Each row comes from the steps of one path. Every step used is in the known rows, and no mark comes twice. Write the path behind each row, first mark first.
In the rows, 128 means zero.
Known rows
pezud > gisu > kure > lozeg > zavi: [106 114 117 108 136 147 146 137 163 132  97 136 150 205 181 138  65 132
 143 140 149 172  84 158  59 133 170 121 141 108 190 123 154  81 150 131
  73 114 180 178 167 111 112]
monog > gisu > pezud: [118 111 128  64 190 126 214 157 111 128 101 160 136 194 120  97  92 161
 123 156 113 153  90 164  93 116 160 142 124  84  80 111 147 126 131 149
  75 114 156 175 162 127 128]
monog > lozeg > zavi > gisu: [ 62 129 115  80 149 122 180 133 110 150 149 143 117 185 130 102 100 143
 148 137 126 127  87 136  90 104 181 137 140  97 132 130 164 109 112 165
 116  86 138 199 157 112 119]
dozag > gisu > monog: [106 116 108  65 140 163 153 134 138 146 144 140 150 194 133 130 112 137
 114 143 131 121  95 178 124 108 159 170 142 122  82 108 134 135  91 155
 111  95 147 172 139  82 136]
kure > lozeg > zavi > gisu: [103  87 110 114 165 130 172 117 119 140 121 126 142 196 157 132  96 140
 159 124 129 167  99 137  87  93 180 125 133 114 157 126 175 110 122 160
  82  95 168 196 176 108 137]
monog > lozeg: [ 99 147 130  78 138 135 158 141 130 146 145 150 141 190 121 101  91 166
 116 138 132 126  78 144 109 118 178 144 134  94 101 135 141 117 117 151
 116 100 135 178 132 111 118]
monog > lozeg > kure > gisu > pezud > nupin: [ 63 118 148  54 195 122 149 131  89 150 148 136  98 201 113 112 140 192
  84 163 106 135  76 146 128 114 154 150  68 104 107 151 124  92 142  97
  68 122 134 184 164 121 136]
zavi > gisu > kure > lozeg: [119  97  89 107 155 157 185  96 139 136 111 111 149 205 183 137  87 152
 122 111 131 160 122 166 105 121 187 125 136 115 127 122 177  97 133 166
  66  89 179 186 138 108 134]
monog > lozeg > kure > gisu > dozag: [ 71 102 142  83 175 123 149 136 106 145 140 149 102 190 121 108 125 167
  97 121 116 121  71 157 152 120 176 171  92  91 122 156 124  73 121 146
 101 122 139 173 147 123 128]
lozeg > monog > gisu: [108 122 130  85 142 122 175 145 123 140 135 149 155 186 120  90  75 157
 137 129 127 151  86 177 106 109 169 150 149  69  87 101 157 119 101 186
  92  96 130 171 140 108 120]
dozag > gisu > monog > lozeg > mezud: [105 125 132  25 132 145 119 121 130 174 165 135 143 185 105  86 123 131
 134 144 130  98 108 176 135 102 159 157 158 114 111 125 134 135 104 152
 137 104 116 192 123  98 118]
lozeg > zavi > gisu > pezud: [ 72  99 110  95 191 125 225 139  98 126 112 144 112 192 127 121 115 148
 147 157 113 155  94 128  83 101 167 141 129 103 138 123 179 118 120 150
  86  87 157 176 180 111 131]
gisu > monog > lozeg: [110 139 132  66 144 136 144 152 125 154 174 152 154 182 110 103 112 159
 114 135 124  95  78 170 127 105 177 154 142 118  97 126 126 132 100 149
 114 103 139 167 138 115 133]
lozeg > zavi: [ 90 114 130 102 148 129 162 148 130 129 125 152 127 188 119 114  96 152
 157 144 146 157  67 139  73 112 171 138 131 101 147 124 154 121 121 147
 107  99 162 183 180 109 120]
mezud > gisu > dozag: [ 80 100 109 104 183 138 186 149 132 135  96 144 147 185 143 116  82 182
 122 114 129 156  65 155 102 115 172 156 132  83 130 123 152  93 107 179
 112  84 150 169 135  92 140]
kure > gisu: [ 91 103 124  98 151 138 158 121 128 125 123 138 139 192 127 133 108 161
 109 136 123 130  91 160 116 111 171 153 109 102 123 120 143 100 112 146
  87 102 149 159 168  93 138]
zavi > gisu: [ 82 126 105 108 151 151 201 131 125 133 128 135 137 195 145 122 109 155
 123 132 118 136  99 155 106 107 173 149 143 106 105 123 171 113 112 176
  97  75 150 180 148  97 134]
dozag > gisu: [ 94 124 107  74 137 160 164 123 139 134 118 132 142 202 137 132 102 147
 114 146 136 145  96 158 109 124 164 156 135  99  81 112 148 116 111 159
 115  88 145 180 133  80 119]
kure > lozeg: [144 105 124 107 160 145 145 132 141 135 119 133 164 202 150 134  83 163
 128 124 137 165  92 147 110 109 179 131 130 113 123 129 150 118 128 148
  78 102 168 178 147 100 134]
nupin > pezud: [101 130 100 106 133 147 139 137 142 132 136 138 157 203 105 108  99 171
 117 138 133 149  87 141 110 111 188 141 123 112 131 118 144 126 112 166
 119  88 148 159 124 127 131]
pezud > nupin: [ 96 132 117  90 142 161 147 135 136 129 135 114 135 194 145 131 114 195
 121 140 137 157  64 147 101 108 173 145 114 102 116 123 150 120 118 138
  93  95 156 192 142 105 145]
mezud > gisu > monog > lozeg > kure: [ 80 138 155  76 185 108 127 169 115 179 156 175 151 195 104  90  96 162
 106 125 122 120  69 180 117 119 140 142 137 133  96 148 107 108 119 135
 104  91 130 186 155  98 127]
zavi > lozeg > monog > gisu > dozag: [130  82 110 102 162 118 199 143 121 149 112 131 128 198 147  97  80 163
 131  95 118 169  72 172 134 118 191 176 136  29 109 108 163 108  91 181
  98 115 158 156 144 145 126]
pezud > gisu > monog: [106 146 130 102 137 163 158 182 155 136 145 150 167 195 141 128 108 144
 120 147 115 112  65 183 107 112 153 165 162 130 111 122 127 116 109 147
  95 100 146 156 148  96 134]
gisu > kure > lozeg > zavi: [117  87 117 102 150 137 151 114 140 132 104 130 141 197 158 130  69 149
 151 123 160 184  93 145  72 126 190 114 127 110 178 120 162 104 144 137
  71 109 190 186 171 120 121]
lozeg > mezud > gisu > pezud: [ 94 100 136  77 202 119 186 149 111 149  88 147 141 196 104  87  92 174
 141 149 119 153  98 146  87 104 151 129 148 105 151 132 152 114 138 142
  98  76 133 171 152  84 129]
mezud > lozeg: [120 144 126  97 141 139 141 145 131 155 125 131 143 226 120 107  84 168
 118 135 136 154  90 161  96 122 163 143 146 105 105 139 145 117 134 138
 106  95 145 153 153 119 123]
mezud > lozeg > monog > gisu: [125 136 124  80 146 119 144 146 118 167 133 142 155 215 110  80  59 160
 131 129 134 152 101 183 102 115 162 148 165  71  88 110 155 115 108 163
  98 100 119 155 152 129 117]
nupin > pezud > gisu > kure > lozeg: [115 133  83 108 125 169 126 132 175 135 109 119 184 220 162 129  63 157
 106 135 136 162 102 166  91 137 190 121 132 117 173 117 148  87 142 150
  87 104 163 154 113 131 120]
revud > mezud > lozeg > monog: [111 155 129 135 135 111 125 161 135 171 133 154 159 206 121 115  79 160
 118 125 119 161  93 160 120 110 164 144 169  84 110 125 162 112 112 160
  99  84  99 139 133 116 120]
revud > mezud: [100 136 130 128 146 126 153 168 149 144 119 166 150 182 138 139  96 153
 121 135 115 151  76 153 107 114 169 135 139 105 107 126 154 114 126 160
  92  87 134 171 142 107 132]
pezud > gisu > monog > lozeg: [ 96 166 131  73 129 152 142 182 148 152 169 156 159 194 132 109 101 144
 106 147 110  93  63 183 117 112 160 160 159 116 105 131 115 111 108 144
 112 110 130 162 137 102 121]
revud > mezud > gisu > dozag: [ 79 110 113 127 182 117 173 171 143 152  87 163 149 171 156 132  84 170
 119 108 106 161  62 154 109 112 168 147 140  83 122 125 157  92 110 185
 102  81 127 166 130  95 142]
kure > lozeg > monog: [130 102 126 119 149 139 152 123 129 137 133 129 177 204 142 124  87 167
 125 115 132 163  94 147 129 100 184 142 142  87 118 123 159 115 107 166
  84  92 143 167 132  95 130]
nupin > pezud > gisu > kure > lozeg > mezud: [127 120 103  92 117 164 107 125 177 146 108 110 171 215 146 102  72 151
 132 135 138 153 116 167  94 122 189 112 151 120 224 125 152  89 153 143
  96 105 154 171 114 134 115]
zavi > lozeg > monog > gisu: [128 100 126 103 154 112 177 145 125 156 128 131 145 208 130  94  67 156
 125 108 125 160  92 176 112 128 172 156 147  49 106 103 157 121 104 163
  87 104 149 156 159 134 122]
dozag > gisu > monog > lozeg: [ 92 130 116  39 138 151 141 132 132 162 164 141 148 188 120 115 112 139
 102 146 129 103  95 172 137 113 166 165 145 113  70 117 129 134  95 157
 124 105 129 178 120  91 124]

Write each row's path
[ 88 108 129  82 158 134 154 123 141 149  91 133 146 187 129  89  74 170
 147 126 148 155 104 171  70 134 159 114 155 104 179 126 157  92 145 153
 104  73 147 185 142  84 122]	lozeg > mezud > gisu > kure
[125 128 110 106 133 167 156 136 172 129 101 125 163 210 191 140  67 148
 112 133 138 159  93 172  86 141 170 128 145 108 152 125 146  83 150 137
  67 105 169 165 133 106 118]	pezud > gisu > kure > lozeg
[ 64  90  97 104 163 141 211 132 117 126 117 137 106 179 150 123 120 153
 159 120 127 152  69 140  96  97 190 162 128  89 144 128 182 105 102 189
 115  91 170 186 157 120 135]	lozeg > zavi > gisu > dozag
[102  95 132  90 156 141 150 133 125 138 148 144 154 183 115 136 127 150
 113 133 114 107  91 179 134  97 166 162 118 128 123 116 136 119  94 142
  86 107 152 153 175  98 154]	kure > gisu > monog
[107  95 114  84 158 132 192 143 120 132 122 145 137 178 133  94  94 168
 142 114 126 147  71 174 124 102 189 168 139  47  95 107 163 106  87 202
 107 108 139 170 125 126 129]	lozeg > monog > gisu > dozag
[109 105 145  76 174 130 140 156 129 164 126 144 168 179  97  91  97 159
 152 122 127 125  89 178 102  94 147 141 167 132 152 120 139 122 112 152
 114  81 137 182 163  80 145]	lozeg > mezud > gisu > monog
[ 70 127 155  77 157 114 131 138 108 153 152 156 122 197 107 106 112 158
  95 140 120 121  81 161 129 127 159 148 100 113 114 152 121  88 135 128
  92 109 129 179 168 111 118]	monog > lozeg > kure > gisu
[ 89 114 145 123 180 111 116 158 120 170 106 160 110 205 132 129 115 158
  96 116 104 156  80 170 146 116 153 164 113 100 124 157 138  76 133 136
  82 114 126 149 164 134 135]	revud > mezud > lozeg > kure > gisu > dozag
[ 73 125 112 122 162 120 159 150 157 156  86 165 157 176 158 128  56 161
 112 118 125 163  91 171  77 138 156 114 151 102 137 112 162  86 139 161
  81  71 136 169 139  94 127]	revud > mezud > gisu > kure
[ 84 156  86 106 109 168 142 143 173 126 119 133 155 218 143 116  78 156
 104 152 135 138  91 170  81 142 184 132 138 107 161 111 146  87 130 155
 109  92 154 147 114 128 112]	nupin > pezud > gisu > kure
[101 117 110  97 158 152 187 140 123 143 153 136 152 187 135 127 122 147
 127 125 112 112  99 179 123  92 167 158 148 132  96 116 161 128  92 172
  95  82 154 177 154 101 151]	zavi > gisu > monog
[ 95  81 147 110 208 111 190 137  97 149 106 148 105 228 119 124 118 165
  84 135 107 162  97 151 132 142 151 156  85  96 135 145 133 100 146  93
  56 116 170 144 202 128 125]	zavi > lozeg > kure > gisu > pezud
[101 151 101  99 122 164 127 178 162 138 156 147 179 206 114 118 106 151
 112 148 114 115  76 179 112 108 171 153 146 132 148 114 129 122 100 159
 118  93 138 139 129 119 135]	nupin > pezud > gisu > monog
[ 96 141 158  74 159 125 128 171 114 164 178 165 136 196 106  95 121 156
 109 136 127 110  67 176 133 117 154 153 132 133  89 154 111 120 120 129
  99 108 137 184 147 120 124]	gisu > monog > lozeg > kure
[111 119 146 129 167 124 157 158 125 157 123 144 117 230 134 116 103 162
 108 117 136 169  77 157 115 145 152 150 120 102 119 150 133 112 142 116
  82  99 177 169 177 131 119]	zavi > lozeg > kure
[ 95 123 113  78 177 157 184 145 115 123 124 121 121 199 136 126 129 198
 113 160 121 163  69 139 103 109 167 146 104  98 113 123 153 126 127 125
  78 103 156 174 144 111 146]	gisu > pezud > nupin
[125  87 110  92 152 150 164  92 134 146 111 100 138 196 165 110  93 146
 150 111 131 152 135 166 104 111 180 115 156 116 171 133 185  91 149 157
  76  92 167 202 134 115 134]	zavi > gisu > kure > lozeg > mezud
[ 93  91 129  89 178 134 166 140 130 146  89 134 139 178 126  91  95 178
 158 110 133 149  78 156 102 101 171 150 150  89 166 137 153  95 119 175
 127  84 138 183 135  93 138]	lozeg > mezud > gisu > dozag
[ 84 134 135  77 142 117 143 147 122 147 147 163 126 182 112  97  93 154
 143 146 144 139  66 133  83 113 175 136 134  90 142 131 145 118 122 145
 122 105 143 188 161 120 109]	monog > lozeg > zavi
[116  92 110  77 186 115 198 145 101 154 120 111 127 210 139 102  95 189
 117 128 107 184  84 162 117 120 171 159 114  42 104 101 165 128 107 135
  62 117 149 162 159 139 134]	zavi > lozeg > monog > gisu > pezud > nupin
[ 94 124 141  70 144 120 136 158 118 156 167 159 138 179 101 101 109 143
 144 143 133 120  64 153 102  98 176 145 141 117 135 127 134 134 104 142
 118 113 146 179 171 119 125]	gisu > monog > lozeg > zavi
[ 95 172 106  71 115 149 111 170 153 159 177 153 178 203 105  97 105 151
  99 151 110  94  74 177 125 106 180 149 147 126 139 119 115 116  96 157
 130 105 121 149 117 127 123]	nupin > pezud > gisu > monog > lozeg
[115 158 129 125 143 122 126 168 140 171 115 158 147 208 132 124  81 157
 119 130 117 157  90 159 102 118 154 133 156 106 106 135 148 115 134 139
  91  93 126 151 152 126 125]	revud > mezud > lozeg
[ 86 173 159  83 145 137 129 197 138 164 174 170 145 205 124 102 112 141
 100 149 115 103  62 187 120 125 139 161 143 134 105 155 101 101 128 125
 104 109 129 177 142 113 109]	pezud > gisu > monog > lozeg > kure
[ 60 117 110  72 185 116 216 134  88 145 133 152 110 188 122  94 115 150
 137 161 112 131  94 126  93 102 176 135 129  93 127 129 171 116 119 150
 104  92 138 180 167 117 120]	monog > lozeg > zavi > gisu > pezud
[ 74 116  92 102 141 156 204 115 136 125 117 125 132 197 161 121  96 156
 118 130 131 140 113 174  95 131 179 134 139 101 117 122 177  98 125 172
  87  80 168 180 139 110 128]	zavi > gisu > kure
[126 126 127  69 179 112 181 150  96 160 118 145 147 217 105  78  70 167
 121 150 118 158  99 173 108 112 159 146 155  67  82 112 157 124 117 152
  82 108 118 145 153 132 118]	mezud > lozeg > monog > gisu > pezud
[104 133 130  97 144 123 133 148 124 153 121 144 130 218 109 101  84 153
 151 140 153 166  81 144  72 117 162 136 145 106 146 136 151 120 128 131
 106 102 153 161 185 127 117]	mezud > lozeg > zavi
[119 130 157  51 136 131 125 148 123 165 174 141 142 180  93  78 120 151
 147 135 123  98  89 170 125  92 173 146 158 121 132 140 131 133 112 144
 122 108 130 187 136 117 129]	gisu > monog > lozeg > mezud
[103 143 138 125 139 104 115 169 134 173 114 158 134 202 124 121  72 143
 145 134 132 171  80 146  76 111 155 127 154 104 149 132 156 116 135 136
  92  99 132 162 180 131 120]	revud > mezud > lozeg > zavi
[130  66 126  89 193 133 149 125 131 155  84 125 157 183 142 105  82 178
 155 100 130 170  88 151 114  94 179 133 144  95 174 140 154  93 131 171
 101  90 149 191 137  90 142]	kure > lozeg > mezud > gisu > dozag
[ 86 132 127 128 170 113 152 167 144 157  98 168 167 178 141 132  69 162
 120 122 112 159  78 157  90 118 152 127 150 103 121 121 153 104 121 165
  90  72 122 169 149  82 138]	revud > mezud > gisu
[ 86  82 113 100 163 145 176 121 125 119 113 134 123 184 137 135 120 169
 114 124 120 128  78 153 129 105 190 172 104  86 129 126 151  91 103 164
 100 109 152 154 156 110 146]	kure > gisu > dozag
[ 84 104 115  97 159 135 177 141 115 142 152 146 132 183 127 120 123 132
 159 137 126 123  87 162  95  88 167 151 145 129 137 118 163 128  90 165
 101  91 163 185 180 109 146]	lozeg > zavi > gisu > monog
[ 86 111 118  95 206 127 203 152 114 135  90 157 153 195 122 114  84 178
 109 147 117 155  83 147  89 122 153 135 132 100 111 123 149 113 129 144
  87  78 142 155 157  81 131]	mezud > gisu > pezud
[ 86  85 135  96 206 123 167 132  95 153 115 115  93 225 136 140 137 194
  83 137 107 176  80 146 130 133 150 161  68  91 133 143 137 101 146  80
  46 119 171 158 200 135 142]	zavi > lozeg > kure > gisu > pezud > nupin
[ 98 111 140  86 166 125 149 142 130 154 104 136 152 187 110  90  81 169
 152 131 132 144  94 160  84 110 150 129 156 108 157 129 148 109 134 153
 115  72 134 187 153  76 130]	lozeg > mezud > gisu
[ 52 120 104  60 178 129 192 128  91 146 147 124 100 186 139 113 129 178
 137 160 109 146  78 121  94  92 174 137 111  85 136 130 172 115 118 133
  93 100 144 206 160 127 133]	monog > lozeg > zavi > gisu > pezud > nupin
[ 78 138 117 123 152 105 148 153 123 172 119 149 128 202 135 124  91 135
 148 134 114 164 101 149  80 105 158 128 162 105 139 130 180 110 126 153
  93  84 130 173 179 127 126]	revud > mezud > lozeg > zavi > gisu
[156  99 145  95 151 138 129 124 136 147 118 123 158 194 133 109  90 156
 158 122 134 160 102 149 112  96 175 125 146 113 155 138 151 118 143 145
  91 104 156 187 146 107 132]	kure > lozeg > mezud
[ 90 129 148  66 161 113 132 136 125 170 128 145 148 186 104  75  77 165
 143 132 128 127  91 153  95 109 158 126 158 101 151 139 141 105 129 153
 128  72 113 192 135  89 118]	monog > lozeg > mezud > gisu
[ 74 116  93  83 183 159 218 130 106 127 127 107 118 195 153 131 133 192
 116 154 102 154  89 140 109  96 168 150 112  99 109 122 177 120 116 145
  72  83 151 184 143 107 152]	zavi > gisu > pezud > nupin
[ 76 123 132  59 150 119 143 120 135 166 112 136 140 187 121  68  69 167
 136 127 142 127 104 168  86 137 170 116 162  96 166 131 148  89 145 150
 119  82 124 192 127  95 111]	monog > lozeg > mezud > gisu > kure
[128  93 130 106 157 128 142 134 132 140 117 140 153 197 142 132  76 148
 155 130 149 178  79 130  83 102 177 125 124 110 160 126 151 120 131 139
  87 105 174 188 173 108 131]	kure > lozeg > zavi
[129  96 112 114 138 143 162 109 138 132 121 122 166 198 158 121  72 166
 122 112 146 161 105 160 117 126 192 133 139  88 138 114 168  98 122 164
  75  98 159 166 123 102 124]	gisu > kure > lozeg > monog
[ 84  97 114  71 187 147 177 122 109 123 121 115 121 193 132 141 132 193
 102 158 110 147  83 138 118 101 166 154  82  97 131 122 150 108 121 117
  66 112 152 166 167 100 154]	kure > gisu > pezud > nupin
[ 96  92 146 123 170 116 149 135 116 157 118 135 115 224 126 131 109 155
  95 116 119 159  89 162 129 143 152 157  96 100 135 150 131  95 143 109
  69 104 167 159 198 127 128]	zavi > lozeg > kure > gisu
[ 99 125 134  58 145 134 155 133 111 169 176 133 140 178 109  82 130 141
 148 130 108  86 109 178 130  84 174 148 168 124 134 137 153 123 106 167
 120  88 128 194 139 111 139]	zavi > gisu > monog > lozeg > mezud
